Every row comes from one small tree of marks. The marks that hang from a mark follow it in brackets, in alphabetical order. Every link used is in the known rows. Which tree was each row made from?
Known rows
E[H[R] M]: -0.29	-1.16	1.16	-0.09	1.36	-0.78	0.22	-1.27	1.19	1.08	-0.91	-1.06	-1.92	-0.35	-1.95	0.06	-0.59	0.01	-0.62	1.17	1.50	-1.50	0.15	-1.25	2.27
V[P]: 1.33	-2.40	-0.29	0.66	-2.20	0.94	3.38	-1.55	2.84	2.16	0.02	-3.06	2.32	1.62	-1.47	-2.22	0.37	0.39	0.09	0.58	2.80	-0.76	0.83	-1.84	1.44
H[E[S V]]: 3.35	-1.64	1.87	1.15	2.26	-0.11	0.31	-0.36	0.79	0.34	-1.24	2.65	1.80	0.34	-1.41	-1.11	0.72	-0.73	-0.63	1.03	2.76	-2.66	-2.77	0.66	1.67
S[R[E]]: 0.78	-2.00	2.81	0.72	-4.52	0.20	0.61	0.84	3.00	0.97	0.63	-3.50	4.68	-0.49	-2.49	-2.54	-1.35	2.92	1.10	1.43	4.19	-2.39	2.99	-2.09	2.71
S[E[M V[P]] R[H]]: 2.45	-2.85	0.65	-1.57	-5.14	2.01	-0.16	1.16	1.10	0.80	2.49	-5.77	2.51	-1.65	-2.45	1.63	0.01	2.83	-1.21	-1.10	1.03	-1.18	-0.34	-2.16	3.52
P[V[E[S]]]: 4.34	-2.60	0.03	0.99	2.19	0.83	1.64	-1.23	2.80	0.89	-1.32	4.21	2.02	1.11	-0.43	-1.75	0.72	-0.71	0.16	0.77	0.42	-2.60	-2.94	-0.21	1.40
R[H[E[M V[P]]] S]: 1.96	-1.52	2.17	-0.78	-1.49	-0.90	-0.32	0.46	1.01	-1.01	-1.26	-3.07	1.25	-1.21	-2.65	2.40	1.21	-1.47	-0.47	-0.32	2.25	-4.08	-1.80	-1.62	4.09
H[R]: 0.81	-2.80	1.34	1.07	-0.43	0.60	1.64	-2.24	2.47	1.12	-0.66	2.46	2.36	0.81	-2.77	-2.16	-1.65	0.84	1.07	1.32	4.28	-2.08	1.67	-1.65	3.62
H[R[E[M V[P]] S]]: 2.72	-1.65	2.65	-0.94	1.98	-1.48	-0.81	0.27	0.77	-0.92	-0.59	-3.07	0.90	-2.33	-3.24	1.06	0.09	0.39	0.52	0.85	2.94	-4.15	-1.33	-1.40	3.65
V[E]: 2.51	-3.09	0.08	1.30	-3.00	-0.75	2.15	-1.24	2.54	1.32	-1.25	-1.01	2.73	1.26	-1.05	-3.25	-0.37	1.16	0.04	1.32	3.53	-1.89	1.14	-1.21	0.76
U[E[H[R] M V]]: 2.23	-0.82	1.68	-0.03	2.99	-0.01	-1.65	0.60	0.54	1.38	-0.68	0.90	-0.69	-1.14	-1.62	-0.36	0.95	0.46	-1.42	2.69	-0.17	-1.95	-1.89	-1.25	1.77
V[E[H M S[R]] P]: 2.46	-2.56	-2.44	-1.91	0.37	-3.71	0.21	1.02	0.80	1.63	-0.11	-0.37	-3.07	-1.05	-1.39	0.90	2.23	0.21	-2.72	-0.51	1.24	-1.78	-3.97	-0.19	2.60
H[E]: 1.62	-1.98	1.58	1.26	-2.28	0.30	1.53	-1.11	2.10	0.68	-1.09	0.48	4.07	1.08	-1.74	-3.55	-0.50	0.43	0.89	2.16	4.81	-2.26	-1.61	-1.10	2.14
V[E[H[R] S] P]: 3.31	-3.57	-2.90	-1.26	2.06	-4.38	0.55	-0.95	1.14	1.34	-1.87	7.17	-2.03	-0.63	-2.19	-0.24	2.53	-0.36	-2.30	-0.69	2.03	-2.50	-4.60	-0.59	3.74
M[E]: 0.74	-0.33	2.09	2.02	-1.09	3.26	1.67	-1.08	3.03	1.78	-1.28	-5.93	4.36	2.14	-0.98	-4.83	-1.19	2.09	-0.28	1.25	-0.01	-1.66	3.27	-1.62	2.64
V[P[E]]: 1.23	-1.84	-0.15	0.07	-0.44	1.98	2.52	-1.57	3.22	1.70	-0.18	-0.84	4.77	1.31	-2.17	-2.56	1.26	0.09	0.39	1.10	0.83	-1.41	-2.41	-1.90	0.67
M[E[H[R[S]] V]]: 1.40	-0.60	2.27	0.69	3.30	-0.17	-0.65	-0.96	1.54	0.48	-2.21	1.01	0.90	-0.56	-2.14	-1.49	-0.40	1.04	-2.15	-0.82	-1.95	-2.89	3.39	-1.09	4.80
E[H[R] M S V[P]]: 2.38	-1.16	-0.33	-1.34	6.55	-1.73	-0.57	-0.39	-0.46	1.10	-0.63	1.52	-5.16	-1.24	-1.68	3.05	2.03	-1.49	-3.00	-0.72	-0.98	-1.71	-3.41	0.19	2.18
P[E[M S]]: 0.11	-0.04	2.16	0.56	3.52	2.39	0.22	-0.66	2.14	0.69	-0.41	-3.56	2.34	0.86	-1.82	-0.04	0.80	-1.33	0.62	2.17	0.10	-2.21	-3.73	0.36	0.19
R[S[E[M]]]: 0.70	-1.77	2.80	0.53	-3.34	0.41	1.06	-0.62	2.20	-0.35	0.84	-7.67	3.76	-0.45	-2.34	-0.09	-1.03	0.37	1.46	1.13	3.56	-1.89	0.70	-0.23	2.61
U[E[M S[R[H]]]]: 0.41	-1.00	2.31	0.02	-1.00	1.28	-1.63	2.25	2.14	1.23	0.56	-3.33	1.49	-0.51	-2.42	1.15	0.79	0.36	-0.02	2.44	2.37	-2.89	-1.84	-1.16	4.26
M[E[S]]: 0.95	-0.12	2.09	1.92	1.47	2.55	0.92	-0.61	2.60	1.52	-1.51	-4.08	2.74	1.89	-1.09	-3.02	-0.28	0.91	-0.74	0.84	-0.14	-2.08	1.59	-0.20	3.18
U[E[H M S]]: 0.71	0.22	1.57	0.48	2.13	-0.40	-1.00	1.12	1.54	1.68	-0.62	-2.34	-0.94	-0.09	-1.07	0.24	2.09	-1.09	-1.06	2.94	0.36	-1.64	-2.82	-0.01	1.45

Write each row's tree
1.39	-0.22	1.70	0.75	3.14	0.86	-0.71	0.69	1.55	1.70	-0.92	-0.72	0.28	-0.04	-1.11	-1.09	0.25	1.47	-3.39	-1.16	-2.97	-1.73	2.75	-0.04	3.36 | M[E[H S[R] V]]
1.87	-2.11	2.13	-0.80	-3.72	0.74	0.05	0.14	1.59	-0.61	0.63	-6.75	2.38	-1.39	-2.67	2.93	0.80	0.02	-0.39	-1.32	1.25	-2.52	0.66	-1.62	3.63 | R[H S[E[M V[P]]]]
1.87	-1.35	-0.14	0.09	1.28	-2.80	-0.01	-0.02	0.90	0.99	-1.61	-1.85	-2.70	-0.17	-0.57	0.24	1.45	-0.76	-1.91	0.83	1.00	-1.89	-1.97	0.47	0.68 | V[E[H M S]]
1.34	-0.65	2.86	-0.22	-1.11	-0.81	-1.04	1.68	1.14	0.75	0.48	-5.28	0.34	-1.92	-1.58	0.04	-0.34	2.34	-1.24	0.68	0.66	-1.87	1.95	-1.48	1.08 | S[R[E[H M V]]]
1.33	-1.48	0.98	0.40	2.74	-1.50	-1.23	0.12	1.94	1.58	-1.21	6.22	0.49	-0.51	-2.48	-0.60	1.71	-0.48	-0.74	2.25	1.94	-2.42	-2.66	-0.69	4.07 | U[E[H[R] S]]
3.01	-0.67	2.27	0.55	3.45	0.21	-0.46	0.27	-0.13	0.00	-0.86	-1.62	-0.09	-0.07	-1.00	0.08	0.70	-1.01	-0.74	1.70	2.10	-2.66	-4.26	1.04	1.00 | H[E[M S V]]
3.33	-1.84	0.28	-1.19	2.31	-0.42	-0.44	1.26	-0.24	0.51	0.54	-0.44	-0.20	-0.96	-1.88	0.71	1.14	-0.06	-1.42	0.65	2.55	-2.62	-5.54	0.44	2.90 | H[E[M S[R] V[P]]]
2.11	-2.54	1.14	0.32	2.44	-1.42	-0.32	-1.18	1.05	-0.11	-1.61	7.43	1.86	-0.10	-3.19	-1.41	-0.08	-0.46	0.72	1.82	5.56	-3.74	-4.72	0.02	5.13 | H[E[S] R]
0.54	-0.29	-0.39	-1.10	3.48	0.08	0.67	-0.54	1.74	1.46	-0.53	-1.29	-0.17	0.12	-1.76	0.82	2.99	-1.80	-1.43	0.56	-1.60	-1.40	-5.68	-0.37	0.52 | V[P[E[H M S]]]
1.04	-0.62	1.99	-0.69	3.50	4.15	-0.83	0.15	3.03	0.16	0.18	1.62	3.26	-0.24	-2.27	1.86	0.80	-1.09	0.67	0.71	-2.56	-3.50	-5.61	-1.09	3.15 | P[E[M S[R[H]]] V]
1.34	-1.51	-0.18	-0.10	1.98	1.25	1.84	-1.18	2.84	1.50	-0.31	0.80	3.33	1.18	-2.27	-1.01	2.07	-1.10	-0.04	0.77	0.48	-1.85	-4.23	-0.75	1.26 | V[P[E[S]]]
3.15	-2.38	0.40	-0.45	0.55	1.14	-0.13	0.44	2.22	0.43	-0.52	1.26	0.70	-0.29	-1.23	1.19	0.49	-0.07	-0.21	0.07	0.11	-3.48	-3.27	-1.04	3.55 | P[V[E[M S[R[H]]]]]
2.04	-0.91	4.16	1.21	-3.59	0.91	-0.55	0.72	2.27	0.13	-1.29	-4.20	3.42	-0.59	-1.80	-0.13	0.22	1.48	-0.17	0.30	1.11	-3.04	3.99	-2.97	1.63 | R[E[V] H]
2.25	-2.22	-0.48	0.66	0.29	-3.21	0.80	-0.69	1.89	1.26	-1.91	2.74	-1.03	0.30	-0.95	-0.85	1.46	-0.50	-1.79	0.04	1.58	-1.80	-0.46	0.04	1.22 | V[E[H S]]
1.97	-0.60	3.74	-0.67	-1.98	-0.76	-0.99	1.58	1.38	-1.09	-0.97	-8.65	1.48	-2.06	-2.61	3.11	1.38	-0.24	-0.18	-0.31	1.03	-4.19	1.01	-2.48	2.87 | R[E[M V[P]] H S]
2.19	-0.42	0.11	-0.59	4.66	-1.04	0.39	0.13	0.10	1.60	-0.34	-3.27	-4.55	-0.38	-0.44	2.68	2.54	-1.81	-3.30	-0.76	-1.98	-0.70	-1.70	0.49	-0.14 | E[H M S V[P]]
1.26	-1.14	3.54	0.15	-1.47	-0.47	-0.80	0.32	1.16	-1.35	-1.55	-3.50	1.91	-1.09	-2.59	2.17	0.21	-1.27	0.13	0.11	2.66	-4.31	0.01	-1.27	3.73 | R[H[E[M V]] S]
1.22	-0.15	5.29	0.30	-1.99	-0.28	-1.72	1.51	1.59	-1.58	-1.26	-8.81	2.06	-2.00	-2.40	2.84	0.17	-0.08	0.35	0.32	1.40	-4.44	3.13	-2.07	2.40 | R[E[M V] H S]
1.64	0.20	1.92	1.60	1.50	1.92	0.51	-0.60	1.83	1.77	-1.76	-3.19	1.42	0.90	-0.37	-3.06	-0.07	1.49	-2.82	-0.27	-3.47	-1.09	4.23	-1.24	1.45 | M[E[H V]]
1.94	-1.08	3.32	0.22	-1.70	0.85	-0.54	1.68	1.29	0.52	0.99	-7.17	2.32	-1.27	-1.67	-0.69	-1.19	2.74	-0.02	1.47	2.13	-2.29	2.31	-1.42	1.19 | S[R[E[M V]]]
3.25	-2.32	-0.32	-1.56	0.43	-0.20	-0.22	-0.63	-0.04	0.85	0.90	-1.01	-0.57	-1.71	-1.88	0.38	0.86	1.45	-1.97	-0.33	-0.25	-0.63	-3.28	-1.03	2.03 | S[E[H[R] M V[P]]]
-0.75	-1.26	1.72	-0.29	1.55	-2.27	-0.02	-1.14	1.52	0.05	-1.05	-1.42	-1.81	-1.08	-2.76	1.37	-0.58	-1.13	-0.17	0.61	2.21	-2.55	0.67	-0.83	3.81 | E[H[R[S]] M]
2.69	-1.15	1.28	-0.64	0.63	0.20	-0.71	0.66	0.28	0.01	-1.18	-1.60	-0.28	-0.41	-1.81	2.13	2.08	-1.20	-1.43	0.01	1.28	-3.17	-4.26	-0.94	2.91 | R[H[E[M S V[P]]]]
0.80	-1.31	-0.16	-1.26	2.03	1.32	0.75	0.14	2.07	1.35	0.93	-2.16	2.06	0.01	-2.64	0.31	1.51	-0.24	-0.21	0.94	0.68	-1.99	-5.20	-0.54	2.07 | V[P[E[M S[R]]]]
2.33	-1.54	1.21	-0.55	-1.90	0.87	0.07	0.28	0.66	0.27	-1.00	-2.75	1.21	-0.25	-1.69	0.59	1.26	-0.28	-1.00	0.36	1.45	-2.78	-2.89	-2.15	2.38 | R[H[E[M V[P]]]]
-0.34	0.01	1.53	0.56	2.52	-0.86	0.37	-0.31	1.31	1.25	-0.80	-3.90	-3.10	0.37	-0.82	1.54	0.90	-1.60	-1.43	0.73	0.38	-1.02	-0.11	0.50	0.78 | E[H M S]
